Known rows, with every step that occurs
mabud -> gogiba -> luzi -> vozagu: [  1  -2   0  -8  -4  11  -1 -10   5  -9  -3 -20   3   5   4 -13  -2   4
   7   6 -14  -3  -5 -12 -13   0 -14 -14   1   1  -9  -5 -12  13]
tave -> dipa -> vozagu -> mabud -> gogiba -> luzi: [-12   5   0  -9   3  18  17   1  -7  -3  -4 -17  10  10   5  -1  -1   0
   9   0 -16 -19 -14   2 -12  25 -10 -18   7  -4 -19  -7  -4  18]
tave -> mabud: [ 10   1   0   9  -4  13   8  -3   3   4   2  -8   7   9  -4 -15  -1  -3
   6  -3  -6  -1   6  -6 -22   0 -20  -8  -5   5  -8  11 -10  -2]
luzi -> gogiba -> tave -> mabud -> vozagu -> dipa: [ 16  -4   9  13   3  18   5   2   1   4   1 -12  12  -2  -1 -14   0  -4
   7  -4   6 -16   2  -1 -22  -5 -23  -1  -9  -1 -11  18 -16  -2]
vozagu -> luzi -> gogiba -> tave -> mabud: [ 10  -5  -5  18  -4  17   1 -16  -2  -3   2 -13   6  -2  -5 -22  -5  -4
   7   0   1   2   6  -1 -36  -6 -22  -5 -18   4  -7   2 -20  -6]
vozagu -> tave -> dipa: [ 11   4   1  -4   0  10  19  -2   2  -5   6  -4   9  13   0 -13  -3  -5
   4  -3   2 -12  -3   3 -19   4 -14 -10  -3   0 -13  -9  -1   1]
tave -> gogiba -> vozagu -> dipa: [ 15  -1   7   8   4   2   5  14  14   7  -7  -3   5  13  -6 -11  11   3
   9 -16   0  -1   6  -5 -14 -15 -17 -10  -3   6   5  15  -6   1]
tave -> dipa: [  3   5   0   2   3  10  13   1  -6  -3   6  -5  13  13  -4 -16  -6  -1
  10 -10   1 -12  -3  -2 -18   6 -15 -10  -3  -2 -12  -4  -6   7]
luzi -> gogiba: [  9   8  -2   5  -4  19   5  -8  -1  -4   2 -10  12   5  -4 -11 -10  -2
   4  -2   1  -3   1  -9 -22  -1 -10  -8  -6  -8  -6  -6  -7  -3]
dipa -> vozagu -> luzi -> gogiba: [  5   4  -7   6  -3  17   6 -17  -4  -2   2  -9   8  11 -11  -7  -8  -5
   5   0  -3   2   2   0 -30   0  -8 -13  -7  -3  -3 -10  -6   0]
tave -> mabud -> gogiba -> vozagu: [ 14  -6   1  13  -9  12   6  -1  11   8  -6 -11   4   8   1 -11   1   8
  11  -3  -9  -1   3  -4 -20   2 -19 -12  -7  10 -13  16 -14  -1]
dipa -> vozagu -> luzi: [  2  -2  -3   6   3   9   6 -13  -2   1   1  -6   4  17 -13  -9   2  -8
  10  -3  -8   0   1   6 -25   0 -11 -17  -2   4  -3  -6  -5   5]
dipa -> vozagu -> mabud -> tave -> gogiba: [  1   4   4  -7   6  15   8   4   9  -7 -10 -13  13  14  -6   5  12  -5
   2  -1  -7 -10   0  -2 -20   5  -3 -17  16   6   3  -1   7   3]
luzi -> vozagu -> mabud: [  4  -4   4  -7  -2   8   4   1  13 -13  -7 -23  17   4   4 -11   4   0
   1  -3  -6  -6   3 -17 -20  -3 -10 -10   3  -1 -11 -10  -4  -2]
gogiba -> tave -> dipa: [  0   1   3   9   6   8   9  -3 -10  -7   4  -9  12   4  -5 -23  -3  -5
  13 -15   5 -16  -9   4 -21   3 -18  -7  -9  -3 -14  -5 -12   8]
mabud -> tave: [ 12   1   4   2  -1  12   7  -6   3  -3   2  -9  14  12 -12  -3   1   1
   3   0  -4 -10   0  -2 -23   0 -16 -11   7   2  -1   1   3   2]
gogiba -> tave -> mabud -> vozagu -> luzi: [ 12 -16  -2  13   7  17   0 -13   6   1  -1 -15   5   7   0 -20   4  -6
  15   5  -2  -9   7   6 -30  -7 -26  -8  -7   9 -12   8 -22  -2]
mabud -> gogiba -> vozagu -> tave -> dipa: [ 16  -2   0   0  -5  10  18   0   9  -1   0  -6   6  13   4  -9  -2   4
   7  -3   0 -11  -5   4 -18   6 -14 -13  -6   4 -17  -2  -5   2]
dipa -> vozagu -> gogiba -> tave -> mabud: [ -6  -4  -1   9  -5  13   4 -12  -3  -1  -1 -16   4   5  -8 -16  -1 -14
  17  -9  -9  -9  -7   6 -26   6 -15  -8 -10   3 -17  10 -13   1]
gogiba -> luzi -> vozagu -> tave -> dipa: [  8   2  -3 -15  -4   6  17  -6   8 -11   7 -11   9  10   6 -18  -5  -1
  -2   0  -4 -11  -5  -4 -17  -3 -16 -10  -3  -4 -15 -15  -4   8]
vozagu -> luzi: [  8  -5  -4   8   3  11   2 -11   3  -1   2 -10   4  15  -9 -14   1  -3
  12   0  -4   3   7   0 -26  -5 -18 -14  -4   7  -2  -5 -10   1]
mabud -> vozagu -> tave -> dipa: [ 15  -1   1  -8   5  16  18  -2   8  -4   4  -7  11  15   6 -10  -2  -6
   6   3   4 -23  -3   5 -15   4 -14  -9   2  -2 -20  -4  -4   1]
tave -> mabud -> gogiba -> luzi: [  2   1  -2   2  -3  19   7  -6  -1   4  -1 -15   0   7   4 -11  -3   2
   9   6 -17  -5  -3  -3 -15  11 -21 -14  -1   5 -11   9 -14  10]
dipa -> vozagu: [ -1   6   3   2   1  10  10  -6  -4   2   0  -6   9  14 -11  -6   2 -10
   6 -10  -9  -8  -6   2 -15   6  -6 -14   2  -4  -7  -2   0   6]
mabud -> gogiba -> luzi -> vozagu -> tave: [ 11  -2   1 -14  -7  11   7 -13  14 -11  -3 -18   0   5   7 -11   1  -1
   0  12 -12  -3  -5  -5 -14  -3 -13 -15   1   3 -10 -10  -5   5]
luzi -> vozagu -> tave -> gogiba: [ 13   0   0 -11   0   7   1  -4  21 -13  -7 -12   0  10   3 -14   9  -8
   2   4  -3   4   6 -10 -16 -15  -5 -13   1  10   3  -7  -3  -3]
luzi -> gogiba -> vozagu -> mabud -> tave: [ 16  -1   2   0  -9  16  13   0  15  -4  -5 -17  24   6  -2   3  -2   9
  -6  -1  -2 -13   2  -8 -29  -1 -12  -8   4  -7  -7  -3   3  -8]
mabud -> tave -> dipa -> vozagu -> gogiba: [ -7   3  -3  -8  -4  14  12  -8  -4  -4   6 -12  12  20 -14   1  -9  -6
  16  -6  -6 -19 -13   8 -24  16  -6 -13   5  -1 -17  -2   3  10]
gogiba -> tave: [  2  -2   5  13   5   9   1  -9  -3  -6  -2 -12   8   1  -6 -20   5  -9
  11 -11   0 -10  -6   2 -20  -4 -16  -8  -6  -3  -6  -2 -11   2]
vozagu -> mabud: [  3   0   4  -1   2  13   9   3   6  -5  -6 -17  16   8   1  -7   5  -4
   5  -5  -6 -10   2  -8 -18   6 -12 -11   5  -2  -9  -5  -2  -2]
mabud -> tave -> vozagu: [ 18   1   3   8   7  23  12   1   5  -4  -1  -4  15  12 -10  -6  -5   0
  14  -6  -8  -7   1  -5 -24  -7 -15 -13   4   2  -5   0  -1   3]
dipa -> vozagu -> tave -> mabud: [ 12   3   2   1  -8  12  18  -7   6   4   2  -5   4  11  -4  -8   3 -13
  -3   1  -9  -4   1   4 -21   3 -13 -12  -4   5 -10   5   0  -4]

Rows
[ 17   1  -1  -1  -4   6  21   1  12   0   4  -3  11  14   2 -14  -2   1
   2  -9   3 -12  -2   3 -19  -3 -15 -10  -7  -2 -15  -5  -3  -2]	gogiba -> vozagu -> tave -> dipa
[ 16   3  -4   8  -9  13   7  -5  11   2  -1  -8  15   7  -1 -11  -8   6
   1  -9   1  -3   3  -8 -22  -9 -13  -8  -9  -9  -7  -2  -8  -7]	luzi -> gogiba -> vozagu
[  8   6   4  -4  -3  11  17 -10   5  -1   0  -5   5  13  -6  -4   5 -15
  -1  -2  -7  -8  -6   7 -16   3  -5 -15   2  -1  -7  -6   6  -1]	dipa -> vozagu -> tave
[ -7   1  -8  -9  -2  15   4 -11   4  -2   3 -19   4  16  -1 -10  -6  -5
  16  -1 -15 -11  -7  -1 -15   4 -16 -13   2  -7 -13  -2  -7   8]	vozagu -> gogiba -> luzi
[ 18   0   1   3  -7  13  14  -6  10   2   2  -7   4   9   0 -13   2  -8
  -1   3  -6  -1   6  -1 -22  -2 -19 -10  -5   8  -9   7  -4  -8]	vozagu -> tave -> mabud
[ 12   3   0  -5   5  12   6  -2  15  -6  -6  -7  -1  14   0 -11  10 -11
   6   3  -3   1   4  -2 -15  -7  -7 -15   3   9   3  -2  -1  -4]	vozagu -> tave -> gogiba
[ 12   2  -1  -2  -6  15  20   5   7  -6   1 -13  27   8   0  -2  -9  12
  -3  -6   4 -18  -2  -6 -30   6 -14  -7   0  -7 -14  -7   1  -2]	luzi -> gogiba -> vozagu -> mabud -> tave -> dipa
[ -7   2   5  -2   2  17  14   3  -7  -5  -7 -17  12   9   0   1   1  -1
  12  -3  -8 -16 -10   1 -16  27  -4 -17   5   4 -19  -4  -2  11]	tave -> dipa -> vozagu -> mabud -> gogiba
[  8   4   2   0   1  11  15   0  -4  -5   8  -6  17  14  -9  -7  -7   4
   5  -4   2 -16  -4   1 -23   6 -17  -9   4   1  -9  -3   1   8]	mabud -> tave -> dipa
[ -2  -3   4  11   5  14   5  -4 -12  -8  -1 -12   7   2  -3 -17  -3  -1
  19  -9   3 -16 -12   5 -19  13 -15 -10  -8   3 -16  -2 -15  11]	mabud -> gogiba -> tave -> dipa
[-13   5  -7 -11  -3  15   8 -12   0   1   2 -16   4  18  -4  -6  -4 -10
  14  -4 -19 -13 -12   4 -14   9 -10 -15   4  -9 -14  -3  -3  12]	dipa -> vozagu -> gogiba -> luzi
[  9  -2   3  18  13  19   6  -2   0  -7  -5  -6  10   2  -5 -22  -1  -8
  21 -17  -5  -7  -4  -2 -22 -10 -16 -10  -9  -2 -11  -3 -13   4]	gogiba -> tave -> vozagu
[ 15   3   9  14  11  15  11  13   1   2  -1  -1   9   9 -10 -12  -1  -3
  17 -16  -5  -2   2  -6 -18  -9 -19 -10  -4   2  -4   8  -5   5]	tave -> vozagu -> dipa
[ -4   4   5  -3   1  12  13   1   2  -2  -7 -15  17  10  -3  -2   7  -9
   3  -8 -10 -12  -4  -1 -17  12  -5 -14   7  -5 -11  -6   3   1]	dipa -> vozagu -> mabud
[ 12  -4  13  21  13  18   5   8  -5  -3  -7  -6   4  -1  -8 -14   3  -3
  24 -15  -3  -6  -5   0 -19  -3 -18 -11  -8   8  -8  10 -13  10]	mabud -> gogiba -> tave -> vozagu -> dipa
[  6  -4   3  17  -1  11   4  -7  -2   0   0 -11   7   0  -4 -23   2  -7
   8  -8  -3  -6   0   0 -25  -3 -23  -6 -11   4 -10   9 -16  -1]	gogiba -> tave -> mabud
[ 10 -12  -2  20  13  22  -1 -10  -1  -8  -7 -10   0   4  -6 -19  -1  -3
  29  -4  -7   3   0   3 -30  -5 -18 -16 -10  13  -9  -4 -19   6]	mabud -> gogiba -> tave -> vozagu -> luzi
[ 12  -5   2   9  -5  11   4  -3  10   4  -8 -11   6  10  -1  -8   2   7
  13  -6  -7  -4  -1  -3 -15   1 -15 -14  -3   4 -10   7 -10   1]	mabud -> gogiba -> vozagu
[ -9   2  -3  -5  -4  13   5 -11   0  -1  -1 -14   6  17 -11  -4  -4 -13
  19  -7 -11 -10  -9   4 -17  10  -4 -14   1  -2 -14   0  -2   5]	dipa -> vozagu -> gogiba
[ -1 -11  -1   2   6  18  -5 -13   6  -8  -4 -23   7   6  -1 -16   2 -12
  25  -4  -1 -22  -9   6 -19   1 -14  -7  -2  -4 -21   4 -16   1]	mabud -> vozagu -> gogiba -> tave
[ -6   9   1   7   1  13  14  -9 -16  -6   4  -7  14   3  -8 -14  -8  -9
   6 -15   3 -16 -14   6 -23   9  -6  -8 -10 -11 -15 -10  -7   9]	luzi -> gogiba -> tave -> dipa -> vozagu
[ 20   0  -8   9   3  28   7 -11   4  -7   2  -7  12   9 -10  -7 -14   3
  11   3  -2   3   7  -6 -37 -10 -15 -12  -5   2  -3  -9  -7  -2]	mabud -> tave -> vozagu -> luzi -> gogiba
[  9  -4   2   1  -2   9  11   6  17   0  -9 -15  18   9   4  -8   7   3
   3 -11  -6 -10   3  -7 -19  -1 -14 -11   1  -4 -11  -2  -3  -6]	gogiba -> vozagu -> mabud
[  6   6  -4 -12   6  14   9  -4  13  -3  -3 -10  -2  15   5 -11   8  -8
   2   4 -11  -4  -1  -1 -11  -6 -13 -16   5   0   2  -5  -2   4]	vozagu -> tave -> gogiba -> luzi
[ -1  -5  -4  -9  -8   9  -5 -11  12 -12  -1 -22   6  11  -3 -14  -7  -5
  17  -2  -7  -3  -2 -11 -22  -5  -9  -9  -3   1 -14  -3  -8   1]	luzi -> vozagu -> gogiba
[ -9   1   5   1   6  11  16   2  -7  -8  -4 -15  19   5  -2  -9   4  -9
   6 -16  -2 -21 -12   5 -20  15  -8 -11   0  -6 -18 -10  -2   7]	gogiba -> tave -> dipa -> vozagu -> mabud
[  2   1  -1  -9  -4   6   3  -8   8  -8   1 -17   8   7   2 -18  -2   1
   1  -1 -12  -4  -2 -12 -15 -10 -16 -10   0  -7  -7  -9  -9   9]	gogiba -> luzi -> vozagu
[  2   0   1 -15  -2   9  17   2   5 -13   4 -19  22   9   3  -6  -4   8
  -3   0  -5 -19  -5  -8 -23   5 -17  -9   8  -5 -14 -12   0  11]	gogiba -> luzi -> vozagu -> mabud -> tave -> dipa
[ 14  -8  12  14   7  13   5   6   3   6  -1 -11   9   2  -2 -16   8  -6
  10  -7   1 -17   1   2 -19  -5 -26  -3  -4   4 -12  22 -15   1]	gogiba -> tave -> mabud -> vozagu -> dipa
[  3   3   0  -4  -6  18  16 -11   1   4  -1 -12  -3   9   3  -4   1  -6
   2   9 -19  -7  -8   6 -14  13 -15 -17   1   4 -13   5  -6   9]	dipa -> vozagu -> tave -> mabud -> gogiba -> luzi
[ -4   0   7  -1   1  18   8   0  -2  -3 -12 -19   9   8  -1   3   6  -4
  10   0 -12 -11  -7  -1 -15  22  -3 -19   8   5 -13  -1  -1   7]	dipa -> vozagu -> mabud -> gogiba
[  9  -3  -4   1   3  24   7  -4   8  -7  -1 -12  11  16 -10  -4 -10  -3
  25  -4 -10  -8  -3  -3 -27  -1 -12 -13   4   3 -13   3  -2   2]	mabud -> tave -> vozagu -> gogiba
[ 15  -9  -6  10  -2   6   4  -8  14   4  -2  -8   6  16  -6 -15   2   4
  10  -6  -4   3   8   1 -28 -13 -20 -13  -8   5  -3  -1 -12  -4]	gogiba -> vozagu -> luzi
[-15   6  -8 -12  -1  14  14  -9  -6   0   6 -14   6  20  -3  -8 -10  -7
  16  -7 -15 -18 -15   6 -15  14 -11 -14   1 -11 -20  -6  -4  16]	tave -> dipa -> vozagu -> gogiba -> luzi
